Each row comes from the steps of one path. Every step used is in the known rows, and no mark comes twice. Write the path behind each row, first mark first.
In the rows, 128 means zero.
Known rows:
Y -> M -> Q: [131 126 166 149  79  94 140 140 160 137 203 170 191 123 103 163 122 141
 180  89 134 126 110 162 107 177 122 108 150 129 120  97 132 186 112 117
  92 124 149  99 119 112 153 124 141]
D -> M -> Q -> P -> Y: [158  81 186 170  98 108 162 124 164 125 193 180 171 122 107 150 160 147
 179 108 111 135 127 149 114 129 111  98  82 126 123  79 134 178 111  81
  93 132 143 114 110 108 145  85 135]
D -> M -> R -> B: [115  83 173 152  69 111 143  90 166 128 189 175 122 133 111 160 160 144
 167  99 136 137 120 150 107 174 134  95 125 138 140 132 140 133 125 124
  99 133 148  99  97 104 149  82 131]
Y -> M -> R -> P -> D: [134 124 171 131  55 127 151 158 166 138 209 174 195 141 115 148 149 129
 158  73 133 126 127 160 105 199  88  97 167 113 165 185 123 241 116 110
  82 119 146  90 138  81 142 125 134]
P -> Y -> M: [139 129 148 153  71 104 158 127 161 130 182 170 186 124 101 144 121 140
 151  80 130 142 120 153 100 169 102 127 152 137 130  93 147 225 102  98
 116 121 143  92 124 121 158 106 130]
Q -> B -> G -> M -> Y: [135 119 162 177 100 104 126 105 163 135 180 147  96 124 112 122 106 119
 158 118 118 168  95 133 115 160 136 108  94 133 117 115 138 145 112  62
 129 141 111 106 124 102 165 106 119]
Y -> M -> R: [107 128 163 142  59 111 146 143 164 137 199 167 168 144 108 164 126 143
 148  80 130 135 120 158  98 197 110 111 151 144 145 152 136 202 113 120
 103 119 144  98 107 109 150 124 140]
R -> B -> G -> M: [121 133 162 166  79  85 126  95 162 134 168 147 103 140 104 130 123 113
 184 104 149 157 111 125 116 190 153 113 129 118 120 133 146  92 123  87
 111 135 136  93 100 131 169  74 120]
P -> D -> M -> R -> B -> G: [110  91 177 154  56 128 130 133 171 134 191 183 103 143 119 137 174 117
 167 130 146 133 126 136 109 204 124  92 108 114 141 188 129 133 128  89
  71 137 125  88 114  86 146 102 130]
G -> B -> Y -> M -> Q -> P: [142 156 182 143  82 109 140 175 151 125 209 188 224 132  93 146 185 129
 186 105 121 164 147 182 112 151 108 110 158 138 104 119 138 187 125 108
  99 137 126 108 147 102 149 113 145]
Q -> P -> R -> B -> Y -> M: [103 123 179 131  68  87 164 131 158 119 196 187 165 137  96 128 116 141
 188  91 123 158 147 164 103 177 107 107 166 127 112 132 141 203 122  95
 102 151 110  96  90 108 178  71 148]
B -> Q -> M -> R -> P -> Y: [147 115 180 141  71 117 159  96 156 136 193 169 168 129 122 129 138 130
 149  57 114 131 131 145 123 123 106 115 171  90 149 137 150 241 116 130
 125 122 147  89 148 109 125  91 132]
G -> B -> R -> M: [128 131 165 146 103 109 133  84 142 139 197 154 145 140 109 124 187 124
 165  98 130 139 119 160  96 165 139 122 163 139  91 131 136 181 132 126
  51 137 137  86 137 125 122 100 122]
D -> M: [137 105 171 158  92 108 146 111 155 128 186 172 115 121 104 145 152 128
 159 128 144 135 109 154 105 148 138  93 120 144 121 116 131 138 124 114
  92 125 138 104 116  91 149 100 125]
B -> Q -> P: [116 116 164 138  91  93 152 142 146 131 182 166 179 114 104 105 140 125
 160 111 115 130 122 149 119 119 134 116 147 106 104 138 140 181 111 131
 132 127 143 110 110 104 153  97 142]
B -> Y -> M: [126 154 172 150  76  99 150 149 150 126 198 180 191 124  89 150 126 116
 165 103 142 149 124 187 106 163 115 112 175 147 110 115 137 192 114 105
 125 129 111  98 143 105 159 124 137]
M -> R -> P -> Y: [165  88 173 149  62 131 162  92 179 135 193 153 179 128 120 148 153 134
 146  64 106 145 125 159 107 170 102 107 121 111 149 148 134 228 102  89
 114 124 153  93 138 120 128 102 143]
R -> P: [166 113 166 145  86 103 152 100 160 135 193 153 144 111 109 122 134 112
 162  90 130 138 113 164 114 148 124  90 138 113 137 136 128 194 112 101
 102 125 150  96 142 101 139 102 132]
B -> R -> P -> D -> M -> Q: [150  85 183 161  96 119 152 111 151 136 204 179 170 120 112 128 171 125
 187  96 139 128 106 157 108 163 126  85 127  93 121 135 118 205 122 110
  40 131 136  94 143  80 116 114 131]
Q -> P -> Y -> M -> R -> B: [109 112 161 139  62 100 166 133 163 129 187 177 190 140 103 137 124 158
 163  63 108 154 148 144 108 172  84 127 129 128 150 119 153 236 103  91
 118 135 145  97  92 135 163  74 136]
D -> M -> Q -> P -> R: [143  75 192 155  95 110 160 121 167 123 200 180 137 128 113 151 160 148
 187 121 117 126 125 148 106 158 122  84 102 118 109 117 124 161 125  94
  72 138 132 112  88  92 153  85 148]
P -> D -> M: [136 105 167 153  84 128 144 139 160 126 188 186 144 120 114 129 171 120
 163 141 144 123 119 156 104 169 127  93 123 122 121 147 124 153 121 115
  76 128 131  95 141  74 141 120 125]
G -> M -> Q -> B: [161 106 160 172 111  99 135  92 160 130 186 147 166 117 121 152 128 159
 190 104 130 138  90 144 116 162 149 112 105 117 111  74 127 136 114 124
 133 136 146 114 133 120 153 108 140]
R -> B -> Q -> P: [103 104 156 136  83  76 145 113 147 128 177 171 167 115 101 101 132 132
 177  90 122 141 126 150 125 127 140 118 161  98 109 120 151 163 115 138
 133 139 152  99 101 116 163  64 139]
R -> M: [141 117 176 146  98  97 148  84 155 137 196 146 136 126 113 135 141 117
 158 108 122 104 117 168 106 155 127 110 157 137 105 118 127 170 111 102
  83 134 139  88 129 124 136  90 118]
Q -> P -> Y -> M: [128 131 157 146  84  97 168 152 155 129 183 172 181 129  98 123 120 147
 156  88 111 153 137 145 106 156  86 123 118 134 134 108 147 241 101  79
 115 125 137 103 110 125 162  92 132]
R -> P -> Y -> M: [172 122 156 144  77 104 164 120 162 133 189 163 185 121 103 139 129 126
 159  56 129 144 120 155 110 158  90 106 167 120 154 103 139 246 107  90
 108 118 155  92 138 108 149  93 125]
G -> M: [150 141 163 164  97 108 146 107 158 127 174 143 167 129 106 146 137 127
 170 105 135 148 101 147 106 178 147 116 132 126 120 119 140 129 112 118
 120 124 143 106 123 119 155 104 125]
Y -> M -> R -> B: [ 95 122 158 136  50 100 141 117 165 135 194 173 168 144 105 159 119 149
 164  64 136 139 126 154 102 201 115 115 170 138 148 137 146 186 117 129
 110 129 150  89  97 118 161 100 138]
Y -> M: [118 142 153 142  78  92 144 144 154 134 192 170 157 127  99 145 113 132
 158  95 144 136 113 157 101 184 119 110 164 147 129 118 136 195 115 118
 102 122 140  96 118 106 160 121 128]
R -> B -> G -> P: [110 156 163 152  48  85 119 105 171 130 170 157  93 133 105 113  90 109
 180  92 157 160 121 150 117 176 129 103 114 118 112 116 152  97 120  97
 109 137 131  84  91 144 166  98 130]

Write each row's path:
[120 103 200 135  89 107 167 111 156 127 198 162 178 128 109 113 151 112
 159  81  79 122 129 165 109 131 111 112 198  97  93 140 139 217 111 104
 104 142 121 100  90  88 150  59 131] | B -> Q -> P -> R -> M -> Y
[125 146 183 153  87 110 144 103 157 131 198 169 111 121 108 125  91 114
 147  98  98 158 131 162 113 138 111 105 125 136 126 106 156 191 104  99
  97 141 110  81 159 102 134 102 116] | Q -> M -> Y
[151 117 170 145  92 135 137 117 146 134 201 179 153 132 110 114 218 120
 172 106 143 157 119 151 103 164 126  92 145 114 121 161 131 191 141 131
  37 128 139  94 152  73 120 110 122] | G -> B -> R -> P -> D -> M
[150  63 181 145  97  99 149  55 171 134 211 154 126 125 134 147 137 153
 185 102 116  99 108 156  98 173 128 103 154 114  89  94 113 191 122 108
  73 152 130  94 107 115 146  87 149] | P -> R -> M -> Q -> B
[149 132 158 143  91 115 136  94 147 138 194 159 153 128 106 115 180 123
 166  87 132 171 114 153 102 160 135 107 147 119 110 148 137 203 130 125
  64 129 145  93 145 106 123 110 133] | G -> B -> R -> P
[113 123 175 139  56  93 153  99 165 119 195 183 159 133  98 146 124 133
 189  80 143 150 130 175  96 191 126 109 202 124 102 121 139 184 125 119
 102 149 112  86 107 104 176  85 147] | P -> R -> B -> Y -> M
[154 147 170 148  79 121 131 128 157 123 195 174 181 122 100 133 191 112
 164 126 130 169 132 184 106 150 140 115 151 139  86 133 140 146 126 119
 112 138 122  98 170 108 142 121 143] | G -> B -> Y
[138  80 185 147  86 102 156 118 173 128 203 168 164 122 118 137 142 150
 189 110 101 131 124 153 104 171 126 100 102 103  93 121 125 182 110  94
  83 141 130 104 100 118 152 101 165] | M -> Q -> P -> R
[153  68 166 169 108 101 138  99 160 130 198 176 120 109 119 152 143 154
 180 129 136 124  98 150 114 129 142  88  92 137 115  72 121 145 125 117
 103 138 144 114 124  90 148 108 139] | D -> M -> Q -> B
[170 101 191 152  82 141 155 134 162 127 201 176 165 110 107 121 170  98
 162 101 114 142 120 172 115 147 101  75 147 107 147 148 125 203 115  88
  68 132 130  93 156  48 128  98 113] | R -> P -> D -> M -> Y
[136 100 182 138  86 104 157  68 169 131 200 150 119 136 123 142 148 125
 166 102 118 106 117 160  91 191 125 106 177 122  93 140 121 182 120 107
  68 142 126  86 105 116 147  81 137] | P -> R -> M
[120 100 174 135  86 102 163 118 167 126 190 164 128 129 112 116 130 142
 166 118 111 147 132 145  97 174 122 104 108 118 101 153 130 196 114  94
  86 140 120 103  94 113 162  94 155] | Q -> P -> R
[156 100 188 154 101  95 145  84 163 138 207 148 169 121 116 153 152 124
 179 102 112  93 115 169 110 153 128 106 151 121  98  93 120 163 110 100
  80 137 147  91 136 128 129  92 129] | R -> M -> Q
[139 128 185 173  98  95 136 145 166 137 185 146 135 138 108 137 135 120
 184 121 122 150 117 124 120 178 134 103  78 110 112 139 132 116 115  51
 104 128 129 111 101 128 158  98 134] | B -> G -> M -> Q -> P
[164 123 176 172  99 105 141 107 165 129 184 146 191 127 111 163 147 136
 191  94 127 136  99 152 112 177 150 113 119 109 110  98 132 118 111 120
 114 127 149 108 128 127 146 110 139] | G -> M -> Q
[100  97 168 153  54  98 127 100 177 141 187 160  98 140 115 141 126 123
 159  99 128 149 124 134 109 198 138 108 108 120 130 169 142 131 117  88
 104 137 134  85 101 132 153  97 140] | M -> R -> B -> G
[121 103 187 131  96  93 164 110 153 130 194 159 162 131 114 111 156 127
 166  97 107 108 128 154 109 144 123 113 189  95  94 153 131 201 119 117
  98 137 133 102  86 103 152  67 141] | B -> Q -> P -> R -> M
[109  94 135 161 109  89 137  76 144 139 186 161 105 109 119 109  98 157
 159 113 138 150  89 142  99 147 151 119  98 140 101  97 132 202 116 128
 106 144 123 100 125 120 146 127 141] | Q -> B -> R
[135 120 180 120  92 112 145 118 152 129 196 164 168 140 114 114 203 124
 169 106 108 128 140 153 107 147 125 116 200 102  84 162 135 190 136 136
  85 139 144 101 107 100 144  68 138] | G -> B -> Q -> P -> R -> M
[142 112 166 145  78 106 151 125 156 132 208 177 166 120 112 145 117 142
 163  86 133 150 119 177 115 145  97  99 153 143 146 121 124 239 118 104
 136 140 120 107 149  90 154 121 141] | Q -> B -> Y -> M -> R -> P
[134 154 171 139  48 115 145 103 178 120 179 157 141 136 117 129  98 131
 175  85 143 150 116 176  96 181 121 104 128 114  94 117 136 146 117 137
  97 131 124  93  84 127 156 123 150] | G -> P -> R
[157  88 170 161  90 103 160 124 169 130 191 165 201 113 112 136 139 147
 175  98  93 142 130 152 115 139 111 116  82 110 106  81 138 200  95  79
 110 135 145 105 126 137 142  99 151] | M -> Q -> P -> Y
[135 127 172 134  61 113 152 135 164 139 205 164 174 140 108 159 129 133
 154  61 130 131 119 160 106 181  93  96 168 126 164 159 132 229 116 114
  96 116 153  98 120  95 145 112 136] | Y -> M -> R -> P
[ 90 129 161 144  46  92 131 134 167 140 192 172 124 152 105 154 115 131
 161  79 142 143 126 136 106 213 112 109 154 137 147 165 143 166 121  95
 100 128 139  87  88 118 166 101 133] | Y -> M -> R -> B -> G
[122 134 149 149  90 114 128 102 147 137 188 164 147 131 106 120 179 131
 161 109 133 168 113 146  95 174 151 120 132 136  89 140 143 172 127 135
  69 132 136  93 139 120 130 124 138] | G -> B -> R
[154 112 161 172  73 100 126 107 177 134 182 159 126 117 125 129  95 144
 179  98 134 147 105 148 118 143 116 111  69 112 100  62 135 157 106  83
 126 137 130  99 119 146 151 127 148] | M -> Q -> B -> G -> P -> Y
[154  82 181 166  92 125 141 136 160 123 204 196 170 107 120 137 172 136
 186 147 139 124 114 174 113 138 128  91 107 119 103 102 115 156 123 110
  99 149 114 105 165  74 141 129 142] | P -> D -> M -> Q -> B -> Y
[141 106 183 157  80 142 146 141 163 124 196 185 158 116 108 128 170 107
 156 130 112 137 117 166 105 163 115  92 127 124 122 145 133 165 112  96
  78 137 117  92 151  55 136 116 118] | P -> D -> M -> Y
[111  94 165 145  57  90 134  81 179 132 184 163  70 135 115 124 115 120
 177 106 142 150 119 130  99 210 146 102 138 107 100 154 137 133 126  82
  79 146 120  81  81 121 172  81 148] | P -> R -> B -> G
[170  99 176 148  86 128 153 130 161 130 197 176 148 114 113 122 177 108
 168 113 142 125 118 156 113 154 111  76 136 102 143 156 116 186 126 107
  71 126 144  95 152  62 132 104 121] | R -> P -> D -> M
[111 121 148 139  70  78 158 128 145 127 176 178 200 123  95 112 125 141
 177  59 124 143 134 145 120 137 112 133 187 103 130  98 159 215 111 124
 138 133 156  97  91 120 172  59 132] | R -> B -> Q -> P -> Y -> M
[124 120 173 166  87  81 132 115 163 134 179 153 129 138 103 130 126 125
 203 102 129 157 123 124 124 177 138 107 103 102 116 120 144 104 119  74
 108 142 137 102  91 139 170  65 128] | R -> B -> G -> M -> Q -> P
[130 124 182 136  76 110 148 109 152 139 200 168 149 129 121 128 130 123
 155  74 123 125 126 148 124 128 116 102 167  93 146 159 144 213 121 144
 123 121 146  92 142  99 125  95 133] | B -> Q -> M -> R -> P
[130  67 167 174 114  98 137  83 148 134 197 177 121 112 115 145 134 160
 183 118 141 129  92 146 107 138 147  96  93 137 105  69 125 166 126 126
  86 141 133 110 113 100 140 116 138] | D -> M -> Q -> B -> R
[136 118 160 164  75  93 117 113 173 137 189 156 106 118 124 128  90 137
 183 114 140 142 101 146 120 148 131  98  69 115 100  81 128 125 115 102
 118 140 127 102 113 134 154 136 149] | M -> Q -> B -> G -> P
[118 165 159 146  26 112 147 115 173 122 175 167 202 147 106 152  95 150
 173  25 138 159 132 168 105 177  85 127 149 127 146  81 161 186 107 134
 132 124 149  87  87 154 158 103 132] | G -> P -> Y -> M -> R -> B
[121 171 170 156  58 103 123 132 172 134 175 150  93 138 108 117  91 101
 162 107 152 156 114 153 112 174 125 102  92 125 102 136 141 111 114  84
 104 122 119  94  99 137 154 132 132] | B -> G -> P
[138  82 155 166  96  89 119 106 169 144 197 160  96 112 126 130 113 139
 175 133 130 130  99 136 117 152 144 101  72 119  97  98 123 150 114  82
 110 143 130 101 129 119 153 128 151] | M -> Q -> B -> G
[131  89 193 149  76  94 158 107 170 121 203 180 184 121 107 137 138 144
 207 101 104 147 137 172 111 163 127 103 126 101  87 108 133 171 114  94
 102 157 114 100 110 122 163  80 164] | M -> Q -> P -> R -> B -> Y
[118  96 182 145  80 134 156 164 161 128 196 185 157 137 117 124 177 141
 159 139 113 135 142 148 108 170 103  94  88 124 138 185 127 184 116  97
  79 132 126 107 117  85 141 107 138] | Q -> P -> D -> M -> R
[143 117 192 153  94 110 151  89 160 132 201 146 156 121 105 138 135  99
 152  91  87 123 120 183 106 149 111 110 167 139 109 109 136 182 100  78
  87 142 126  85 134 107 131  81 111] | R -> M -> Y
